What can hang from each mark
bugop: batomin gezu lopi
lopi: burem
burem: lopi zudor
zudor: burem tebod
sigu: sakub
zefek: pize tebod
gezu: bugop mori tebod
potevo: pize
pize: batomin potevo sakub zefek zulabo
sakub: pize sigu
tebod: gezu zefek zudor
zulabo: pize
batomin: bugop pize
mori: gezu

(in the rows, 128 means zero)
Known rows, with every way that one mark hangs from another
zudor[burem tebod[gezu zefek]]: [130 146 155 112 139 102  96 145 165 143 107 137 153 113 168  66 182 131
 113 112 120 120 111 131 167  94 102 130 111  80 197 141 158 124 139 134
 110 126 165 134 144 116 139 124  76  84 160 131]
batomin[pize]: [141 154 112 113 135  92 112 164 170 138 126 139 143 100 164  80 173 139
 121 119 116 110 130 143 159 130 118 148 150  93 150 117 145 102 128 109
 103 153 140 123 168 140 147 126 108  80 144 126]
zudor[tebod[gezu[bugop] zefek[pize]]]: [134 153 143 134 119 100 103 140 163 114 112 129 135 118 188  76 177 120
 112 114 103 118 122 128 178  97 100 127 119  91 192 136 169 102 158 131
 106 122 162 130 156 131 152 121  84  82 160 146]
batomin[bugop[lopi] pize[sakub zefek]]: [138 159 115  93 124  84 132 151 168 122 117 117 146  80 179  71 183 136
 117 118  98 113  87 114 117  96 115 175 139 102 181 122 172 115 120  97
 108 140 165 123 158 147 148  98  98  85 158 132]
batomin[bugop[gezu] pize[potevo]]: [155 168 116  73 119  90 120 141 184 116 132 133 140 118 180  84 167 116
 138 123 102 119 106 128 135 119 123 159 140 111 169  99 156  93 115  97
 121 140 172 119 165 139 146  97 108  89 136 134]
tebod[gezu[bugop mori] zefek zudor[burem]]: [134 163 136 121 124 105  82 180 162 108  87 139 139 110 185  54 176 139
  94 130  91 137  87 134 184  32  89 118 137  73 209 128 183  97 133 154
  95 116 154 120 119 155 163 136  75 104 166 103]
sakub[pize[batomin zefek[tebod] zulabo] sigu]: [ 99 177 108 102 120 106 137 127 165 120 130 166 116 111 148  63 172 113
 120 118  91 107  98 122 128 147  73 168 144  97 170 123 162 152 149  51
 121 171 175  62 174 164 159 120  62  68 169 124]
gezu[bugop mori tebod[zudor]]: [148 160 105 135 142  98  75 178 161  86  98 106 124  88 211  86 146 132
  81 129 100 161 122 152 194  82  71 125 142  68 177 101 179 114 132 157
  91 132 163  97 128 158 174 134 100  84 154 114]
gezu[bugop[batomin] tebod[zefek[pize] zudor]]: [147 172 119 158 129 106 104 159 168 106 112 121 110  99 208  60 147 129
  70 142 111 120 112 143 181  71  80 132 142  72 210 141 176 111 130 131
 128 132 166 123 147 144 163 129  86  95 170 120]
mori[gezu[tebod]]: [143 145 108 121 134 108 104 158 166 121 144 110 144  92 195  91 142 128
 124 130 133 123 141 136 171 107 103 125 135  87 158 116 164 126 134 126
 106 141 145 103 122 142 150 130 107  80 154 122]
burem[lopi zudor[tebod[gezu]]]: [133 156 128 107 141 102 126 149 146 131 109 123 160 102 167  82 156 122
 105 104  75 120 133 117 194  70 130 123 127  89 174 154 170 138 140 132
  93  95 139 134 168 130 159 123  89  67 155 132]
zudor[burem[lopi] tebod[gezu[bugop mori] zefek]]: [137 148 151 133 131 103  81 157 155 116  77 126 144 105 184  62 179 119
 103 107 100 132 105 120 181  55  94 124 103  78 202 137 189 130 145 151
  87 104 188 128 147 114 160 122  74  65 157 121]
mori[gezu[bugop[batomin[pize]] tebod[zefek zudor]]]: [151 162 111 143 107 101  95 168 166 110 132 112 117  95 217  68 148 131
  99 137 124 117 116 128 188  53  97 126 146  80 188 126 180 119 126 126
 121 138 166 111 119 150 159 124  84  93 169 113]
zulabo[pize[batomin sakub zefek]]: [100 168 111  92 141  79 116 163 152 120 124 139 149 106 161  61 193 124
 103 136  92  82  97 133 113 121  84 171 124  96 177 136 164 148 126  90
 100 138 118  96 165 161 137 136  85  92 200 120]
sigu[sakub]: [126 156 124 115 136 101 130 150 159 145 126 140 131  83 162  83 157 142
 111 126 120 119 142 140 142 146  94 143 147  81 149 140 140 124 128 128
 108 134 119 109 161 149 147 130 108  88 173 126]
zudor[burem tebod]: [129 140 145 107 159  92  93 149 165 151 106 133 151  95 162  82 170 131
 122 119 129 122 135 138 161 129  97 140 113  79 177 129 142 139 129 128
 111 138 162 126 156 111 128 120  87  70 150 128]
bugop[gezu]: [136 159 112  94 138 117 130 150 171 130 142 132 161 106 182  88 142 125
 123 132 118 121 125 138 146 121 137 136 138  91 169 119 146 113 131 133
 118 130 125 114 147 137 134 123 117  96 140 130]
mori[gezu[bugop tebod[zudor[burem]]]]: [146 150 111 128 135  93  79 165 160 110 123 105 130  89 204  85 142 127
 113 142 130 127 130 137 185  79  84 119 134  85 173 110 174 130 126 136
 116 141 165 102 115 143 156 127  94  88 159 117]
bugop[batomin gezu lopi]: [141 168  98  96 133 151 168 160 192 139 136 119 162  78 204  73 114 133
 116 135 133 124  96 109 128  79 162 137 127  72 212 141 172 139 118 140
 127 119 124 128 139 127 118 104 112  99 148 121]
sigu[sakub[pize[potevo]]]: [114 155 118 102 132  97 132 150 167 133 129 161 124  86 161  71 163 128
 124 118 111 115 141 129 134 160  79 156 151  86 138 130 145 134 130 103
 121 141 134  93 166 162 142 124 101  83 185 128]
sakub[pize[batomin[bugop] potevo zefek] sigu]: [111 174 119  88 127  99 119 133 181  98 120 177 125 113 161  63 176 109
 144 117  95 101 111 120 128 142  74 187 144 104 163 121 148 142 131  54
 130 145 172  77 171 178 144 107  70  73 175 123]
zefek[pize[batomin potevo sakub zulabo]]: [ 97 191 111  79 147 110 133 148 157 125 129 134 140 115 143  50 169 113
 125 137  65 100 103 127 115 145  66 178 113  89 187 139 179 133 145  61
 107 145 151  87 170 143 147  99  99  72 192 127]
zefek[tebod[gezu[mori] zudor[burem]]]: [135 162 131 107 136 111 122 168 156 124 114 137 141  99 163  76 158 131
 101 120 103 149  92 127 170  81  98 111 128  80 199 115 174 112 120 142
  88 144 157 108 145 133 158 132  98  80 153 114]
mori[gezu[bugop[batomin] tebod]]: [143 161 101 135 122 106  99 156 166 111 134 101 122  90 213  92 127 124
 112 137 142 119 130 131 176  87 102 125 129  86 171 114 177 128 134 130
 117 132 157 103 119 144 151 117 100  81 162 118]
zefek[pize tebod[gezu[mori] zudor[burem[lopi]]]]: [135 161 133 128 129 113 135 167 147 121 107 140 133  91 164  57 160 120
 110 123  88 132  95 115 165  71  88 108 119  86 215 122 191 110 126 133
  82 142 171 116 170 115 161 133 104  65 148 118]
bugop[batomin[pize]]: [134 170 111 118 128 110 132 164 176 149 126 139 135  94 173  73 153 143
 113 126 128 105 116 132 151 109 130 150 145  84 175 133 151 115 119 110
 118 143 138 129 161 136 132 117  99  84 156 115]
bugop[batomin]: [130 169 117 117 141 119 135 160 178 147 125 136 142  95 170  83 141 142
 111 133 133 110 121 135 150 113 128 145 139  79 179 142 148 124 125 121
 120 129 123 126 150 140 127 117 100  87 162 114]
pize[potevo sakub[sigu] zefek[tebod] zulabo]: [ 89 185 120  72 141 100 146 127 151 104 138 131 145 116 138  60 193  89
 101 124  56 123  96 108 119 160  59 193 112  91 172 131 169 157 130  46
 111 161 158  63 166 159 168  93  80  69 191 124]
lopi[burem[zudor]]: [142 156  99  87 163  93 129 168 155 137 135 146 156 101 149  92 139 127
 101 123 113 117 140 146 175  99 109 137 146  81 161 126 157 115 130 105
 109 126 127 111 158 129 149 131 108  94 149  99]
bugop[batomin gezu[mori tebod]]: [135 176 101 110 125 140 132 158 171 119 137 118 143  87 220  72 117 127
  99 127 126 143 102 131 149  84 127 132 130  68 203 111 175 128 121 146
 112 120 151 105 129 127 136 122 111  91 145 112]
batomin[bugop pize[zefek]]: [146 162 121  97 123  67 113 141 169 123 116 135 130 104 164  87 183 128
 125 123 108 104 107 135 139 107 110 165 143 109 167 111 155  93 121  92
 109 144 167 124 164 152 147 109  94  81 140 127]
tebod[gezu[bugop[batomin] mori] zefek[pize] zudor]: [131 175 128 140 103 119 112 176 164 103  99 140 124 106 200  47 163 136
  95 132  83 126  86 123 179  27  98 119 141  74 226 138 193  88 139 142
  98 112 148 125 131 156 155 130  80 102 172 109]
potevo[pize]: [135 144 125 121 134  99 102 154 162 145 135 140 145  99 159  82 167 146
 120 136 116 121 144 149 153 146 112 133 140  82 160 135 140 107 142 116
  89 160 119 121 167 138 155 148 105  77 153 125]
pize[batomin potevo]: [126 186 115  76 164 110 115 159 176 114 125 145 150 124 145  75 156 110
 130 130  98 109 120 140 143 129  89 168 117  81 173 141 157 128 125  89
 107 127 133  99 162 161 145 102 103  71 180 114]
zulabo[pize[sakub zefek[tebod]]]: [111 150 119 104 138  72 130 161 149 120 131 132 145 100 162  74 198 116
  91 130  99  99 106 126 124 135  88 157 125 100 166 123 158 137 124 100
  97 151 124 101 173 150 146 139  94  85 184 126]
lopi[burem[zudor[tebod[gezu zefek]]]]: [142 155 117  92 145  97 124 157 153 133 132 144 157 113 159  84 151 123
  98 111 103 123 129 137 187  79 110 128 135  80 181 136 167 115 140 112
 108 115 143 118 152 123 152 130  92  98 156 111]

Rows
[156 165  80 133 143 126 111 182 176  91 101  99 127  68 223  84 110 122
  78 123 133 160 103 133 171  62  89 128 122  59 202 105 212 131 130 149
  97 121 177  98 127 131 165 115 107  83 150 100] -> gezu[bugop[batomin lopi[burem]] mori tebod]
[151 148 106  93 150 118 144 167 173 129 124 127 168  94 172  77 142 127
 100 110 108 132 114 119 170  63 125 127 129  72 196 145 183 126 139 124
 104 113 137 126 146 125 150 120  96  96 153 116] -> bugop[lopi[burem[zudor[tebod[gezu zefek]]]]]
[111 184 102  58 140  92 134 135 182 110 115 146 131 116 146  68 167 103
 135 129  78 106  83 116 107 115  78 182 121  97 184 127 189 142 139  51
 125 145 174  82 153 179 143  91  69  75 178 123] -> sakub[pize[batomin[bugop[lopi]] potevo zefek zulabo]]
[120 216 112  37 138  90 144 111 163  97 135 129 127 144 135  78 159  72
 121 139  66 116  65 115 105 109  75 180  91  99 213 126 197 131 124  48
 116 138 185  73 161 163 160  73  80  68 170 119] -> pize[batomin[bugop[gezu]] potevo zefek[tebod] zulabo]
[132 150 146 125 122 109 117 140 166 128 120 135 147 117 178  70 180 126
 118 111 102 116 121 127 171 102 108 129 121  87 194 144 162 106 153 126
 103 125 152 131 157 127 144 126  86  83 158 145] -> zudor[tebod[gezu zefek[pize]]]
[133 159 123 117 123 121 110 156 174 113  98 107 144  91 206  89 147 129
 114 110 112 147 106 115 174  77 116 122 112  76 198 122 187 130 144 153
  93 112 159 119 133 135 142 108  88  79 156 134] -> zudor[tebod[gezu[bugop[batomin lopi] mori]]]
[144 151 118  96 155  91 121 161 153 136 131 147 154 108 156  86 154 121
  95 114 106 121 140 142 185  90 104 136 139  75 175 137 156 118 137 107
 110 119 143 116 159 122 148 130  93  91 154 104] -> lopi[burem[zudor[tebod[zefek]]]]
[135 158 147 130 129 115 120 166 162 132 100 150 149 109 163  33 180 137
 106 132  84 102  95 121 168  42 101 120 134  83 222 161 183 108 129 129
 107 122 150 141 154 129 154 141  81  98 165 118] -> tebod[gezu zefek[pize] zudor[burem[lopi]]]
[109 185 117  93 132 100 136 161 162 130 132 140 146  94 166  55 172 121
 111 127 102  97 102 116 131 110 107 183 127  84 183 138 160 134 108  83
 120 137 139 114 159 151 130  99  97  83 184 113] -> bugop[batomin[pize[potevo sakub zefek]]]
[139 151 134 113 161 103 108 175 165 145  99 140 156  91 155  66 164 146
 109 138 101 116 122 135 169  85 104 132 141  76 186 147 156 136 114 133
 110 133 137 128 155 135 144 136  92  87 157 110] -> tebod[zudor[burem[lopi]]]
[ 94 173 113  81 141  89 117 158 164 102 125 148 148 115 161  52 203 106
 113 132  78  87 102 121 112 142  67 189 121  97 171 134 157 161 118  66
 104 141 126  81 174 167 145 126  80  87 207 118] -> zulabo[pize[batomin potevo sakub[sigu] zefek]]
[137 161 122 112 130 116 133 157 159 114 127 131 141 106 167  94 152 122
 107 111 110 147 105 129 165 107 110 118 126  88 176 110 172 102 139 138
  80 138 149 106 152 138 163 126 112  69 147 124] -> zefek[tebod[gezu[mori]]]
[ 78 211 111  44 156  96 128 139 148 110 129 129 154 124 128  51 182  96
 114 139  48  99  80 120 103 128  59 207  99  83 190 149 187 158 131  43
 110 136 144  68 147 175 149  84  79  78 215 114] -> pize[batomin potevo sakub zefek zulabo]
[143 177 121 109 122 108 143 141 157 112 131 143 114 106 170  78 143 110
 123 124 105 125  95 130 132 108  95 135 119  99 206 111 175  95 138 106
  93 140 181 102 183 120 154 110 114  56 143 124] -> zefek[pize[batomin[bugop[gezu[mori]]]] tebod]
[132 164 128 120 116 102 107 143 166 125 111 116 136 106 194  90 158 131
 115 112 115 123 114 123 178 101 116 129 122  93 185 121 171 121 139 134
 112 129 165 125 149 132 142 111  87  85 156 144] -> zudor[tebod[gezu[bugop[batomin[pize]]]]]
[143 152 111  90 158  90 123 161 152 138 131 142 156 101 155  95 144 122
 103 115 110 123 143 140 183 102 105 134 137  78 168 127 156 125 133 109
 110 125 141 112 160 121 144 127  99  89 149 108] -> lopi[burem[zudor[tebod]]]
[ 90 180 120  98 120 106 113 132 142 136 138 139 140 106 148  49 184 135
 113 139  71 108 102 131 114 146  76 175 128  82 185 149 163 149 147  61
  93 168 140  77 166 153 167 133  73  78 191 119] -> potevo[pize[batomin sakub[sigu] zefek zulabo]]
[102 191 109  83 130 100 140 152 162 135 129 129 141 102 157  53 174 118
 108 133  85  99  91 115 122 114 100 186 123  83 186 137 173 139 115  67
 121 145 146 104 154 152 137  94  86  84 185 114] -> bugop[batomin[pize[potevo sakub zefek zulabo]]]
[111 149 123 129 134 116 131 152 159 131 130 144 143  86 173  59 172 138
 123 124 101 106 136 132 139 155  94 157 147  95 163 129 139 120 144 100
 106 150 136 108 176 128 144 128 109  79 166 134] -> zefek[pize[sakub[sigu]]]
[101 174 117  86 139  88 129 154 158  98 133 149 139 116 157  56 201  96
 105 127  80  95  96 117 115 145  64 182 116  99 177 131 162 159 117  64
 102 149 139  76 186 160 153 123  82  76 205 119] -> zulabo[pize[batomin potevo sakub[sigu] zefek[tebod]]]
[141 159 114 132 142 107 116 143 168 121 129 122 130 112 175  65 165 123
  89 129 104 120 123 151 156 120  81 140 135  79 181 134 169 107 149 108
 110 148 162 114 156 134 169 135  95  83 155 129] -> gezu[tebod[zefek[pize[zulabo]]]]
[115 137 113 119 132  99 116 166 171 130 123 136 149  98 180  70 194 144
 105 127 106 106 125 135 133 156  98 152 153 102 146 121 139 141 134 108
 103 153 119 103 172 141 146 152  91  98 180 131] -> zulabo[pize[sakub[sigu]]]
[107 185 115  78 137  96 133 143 160 100 136 166 134 119 146  68 166  94
 129 117  92 103  95 117 135 120  80 166 117  97 178 123 176 135 131  71
 117 145 160  82 162 175 145 105  88  68 183 124] -> sakub[pize[batomin potevo zefek[tebod[gezu]]]]
[ 94 185 110  77 129  90 136 135 156 128 128 159 117  98 141  60 169 112
 122 127  85 102 111 122 112 145  58 177 131  84 162 139 169 151 131  67
 122 143 147  72 161 178 145 110  79  80 200 122] -> sigu[sakub[pize[batomin potevo zefek zulabo]]]
[104 178 121 103 143 120 130 152 162 114 131 154 142 104 161  46 171 116
 132 126  82  99 122 126 128 153  73 178 127  91 178 139 153 135 135  72
 109 140 144  91 182 139 145 109 106  70 190 126] -> zefek[pize[batomin potevo sakub[sigu]]]
[115 198 100  68 117 111 149 141 171 129 144 132 144 113 176  58 151 103
 121 139  95 102  86 110 121  98 125 169 119  88 202 125 177 131 109  78
 132 140 150 104 149 146 128  92  90  94 157 117] -> bugop[batomin[pize[potevo zefek zulabo]] gezu]
[139 159 110 100 140 121 106 166 162 115 125 122 153  89 207  67 138 129
 103 129 107 151 108 139 162  83 105 125 135  71 197 103 169 124 117 153
 105 133 156 101 126 130 146 136 108  95 140 114] -> bugop[gezu[mori tebod[zudor[burem]]]]
[135 173 121 110 138 100 124 144 168 129 118 143 126 107 161  76 154 130
 134 133 110  99 117 142 133 120  95 150 132 100 188 131 159 100 140  97
 106 136 157 118 176 136 142 114 104  71 156 127] -> zefek[pize[batomin[bugop]]]
[170 152 113 103 131 120 136 138 193 112 127 107 147 100 208  86 139 130
 107 126 123 140  98 130 137  86 131 134 138  92 197 123 173 106 132 138
 120 122 167 127 142 131 155 112 106  97 136 137] -> batomin[bugop[gezu[tebod[zefek]] lopi]]
[103 177 115  77 147  77 128 160 153 102 133 141 143 118 150  61 196  95
 102 133  79  93  92 121 111 132  67 178 106  97 181 132 172 151 116  72
  99 143 134  85 178 162 148 120  89  75 208 119] -> zulabo[pize[batomin potevo sakub zefek[tebod]]]
[146 142 102 119 129 105 107 169 175 114 126 107 141  84 197  97 140 125
 133 136 133 122 133 121 167  87 115 125 130  91 161 120 173 122 140 131
 104 129 136 111 123 152 146 110 105  78 154 121] -> mori[gezu[bugop[lopi]]]
[121 171 115 117 125 113 134 166 166 150 129 134 141  87 176  65 159 150
 106 124 119 104 108 128 140 114 124 160 146  84 175 136 152 125 121 108
 118 142 138 123 159 134 131 115 103  88 173 119] -> bugop[batomin[pize[sakub]]]
[136 172 101  86 101 101 118 138 162 119 126 100 131 102 203  71 166 137
 105 119  80 146  77 131 123 106 104 155 146 102 179  85 188 107 136 104
 103 149 202  94 144 127 168 111  99  93 147 135] -> batomin[bugop[gezu[mori tebod]] pize[sakub zulabo]]
[102 178 113  98 108  98 140 134 146 123 135 128 137 107 157  59 194 122
 103 113  73 116  85 113 131 132  91 167 137 101 171 116 175 130 134  68
 104 171 168  86 166 144 170 114  82  81 168 134] -> batomin[pize[sakub[sigu] zefek[tebod[gezu]] zulabo]]
[129 183 123  95 124 119 117 147 157 109 128 124 141 107 197  61 153 138
 101 122  92 132  79 141 125  91  98 163 136  87 200 127 173 119 139 118
 105 115 172  95 142 139 158 113 102  89 184 123] -> pize[batomin[bugop[gezu[mori tebod[zefek]]]] sakub]
[111 161 123 101 151 104 130 159 159 121 133 140 151  98 159  59 174 116
 126 129  88 105 131 129 135 150  85 166 125  92 167 131 153 117 134  91
 107 141 134 109 173 138 139 110 117  75 179 131] -> zefek[pize[potevo sakub]]
[133 146 158 131 134 108 108 144 158 138  95 138 151 106 168  50 182 121
 116 112 102 107 112 116 166  76  99 125 103  85 209 153 178 130 141 130
 102 116 180 140 168  99 148 127  79  68 155 134] -> zudor[burem[lopi] tebod[gezu zefek[pize]]]
[104 173 118 106 120 120 112 139 153 147 136 136 138 107 155  56 175 151
 114 135  80 119 111 139 123 158  85 161 139  81 175 146 158 141 155  76
  92 169 142  83 169 138 170 140  82  78 187 125] -> potevo[pize[batomin sakub[sigu] zulabo]]
[100 190 110  90 123 109 140 148 167 132 130 137 139 101 163  49 178 120
 111 128  86 101  94 111 123 123  96 188 131  85 182 137 166 146 117  61
 123 151 151  97 159 150 141  97  79  84 183 114] -> bugop[batomin[pize[potevo sakub[sigu] zefek zulabo]]]
[113 159 109 102 141  93 115 171 163 131 123 134 147 109 167  67 183 140
 105 135 101  94 106 141 122 134  94 157 136  96 166 131 157 142 134 104
  99 141 120 102 168 147 141 142  94  92 197 125] -> zulabo[pize[batomin sakub]]
[157 159 124  94 136 101 113 137 177 125 122 118 141 105 196  87 142 137
 111 135 120 136 104 143 147  97 113 132 141  96 193 108 160 110 117 136
 127 134 174 120 141 128 146 121 101 102 136 132] -> batomin[bugop[gezu[tebod[zudor[burem]]]]]
[108 165 111  91 141 103 116 166 174 112 125 145 146 116 168  57 192 122
 115 129  87  99 112 129 121 153  76 174 134  97 161 130 152 155 126  81
 105 144 127  86 178 154 148 132  87  88 204 123] -> zulabo[pize[batomin potevo sakub[sigu]]]
[111 173 120  94 142 102 153 141 152 121 140 128 131 110 141  65 174  99
 108 129  71 121 107 119 125 160  69 158 112  94 179 124 176 121 142  69
 102 165 165  90 185 126 163 101 107  60 175 133] -> zefek[pize[potevo sakub zulabo] tebod]
[132 152 140 134 114 104  96 151 160 105 103 129 133 111 195  72 176 118
 111 108  95 133 117 127 181  84  93 125 117  84 195 126 177  99 158 139
  88 117 167 122 148 133 155 123  85  76 156 136] -> zudor[tebod[gezu[bugop mori] zefek[pize]]]
[106 174 121 110 140 128 121 154 159 127 128 144 148 100 167  60 165 147
 115 120  99 112 113 137 135 144  93 172 147  86 168 144 142 147 139  96
 108 138 136  88 164 144 150 121  96  83 193 124] -> pize[batomin sakub[sigu]]
[150 150 131 120 130 109 111 151 173 113 111 120 149 113 189  84 161 123
 103 110 112 134 113 123 179  78 109 124 118  81 196 138 185 117 151 137
 107 117 162 124 141 129 155 117  85  94 158 135] -> zudor[tebod[gezu[bugop[lopi[burem]]] zefek]]
[116 181 106 101 143 108 129 145 164 139 122 137 129 113 145  67 156 125
 127 140  92  99 112 140 129 130  85 151 124  90 188 136 173 116 151  80
 105 149 149 102 170 138 146 116  94  72 162 125] -> zefek[pize[batomin zulabo]]
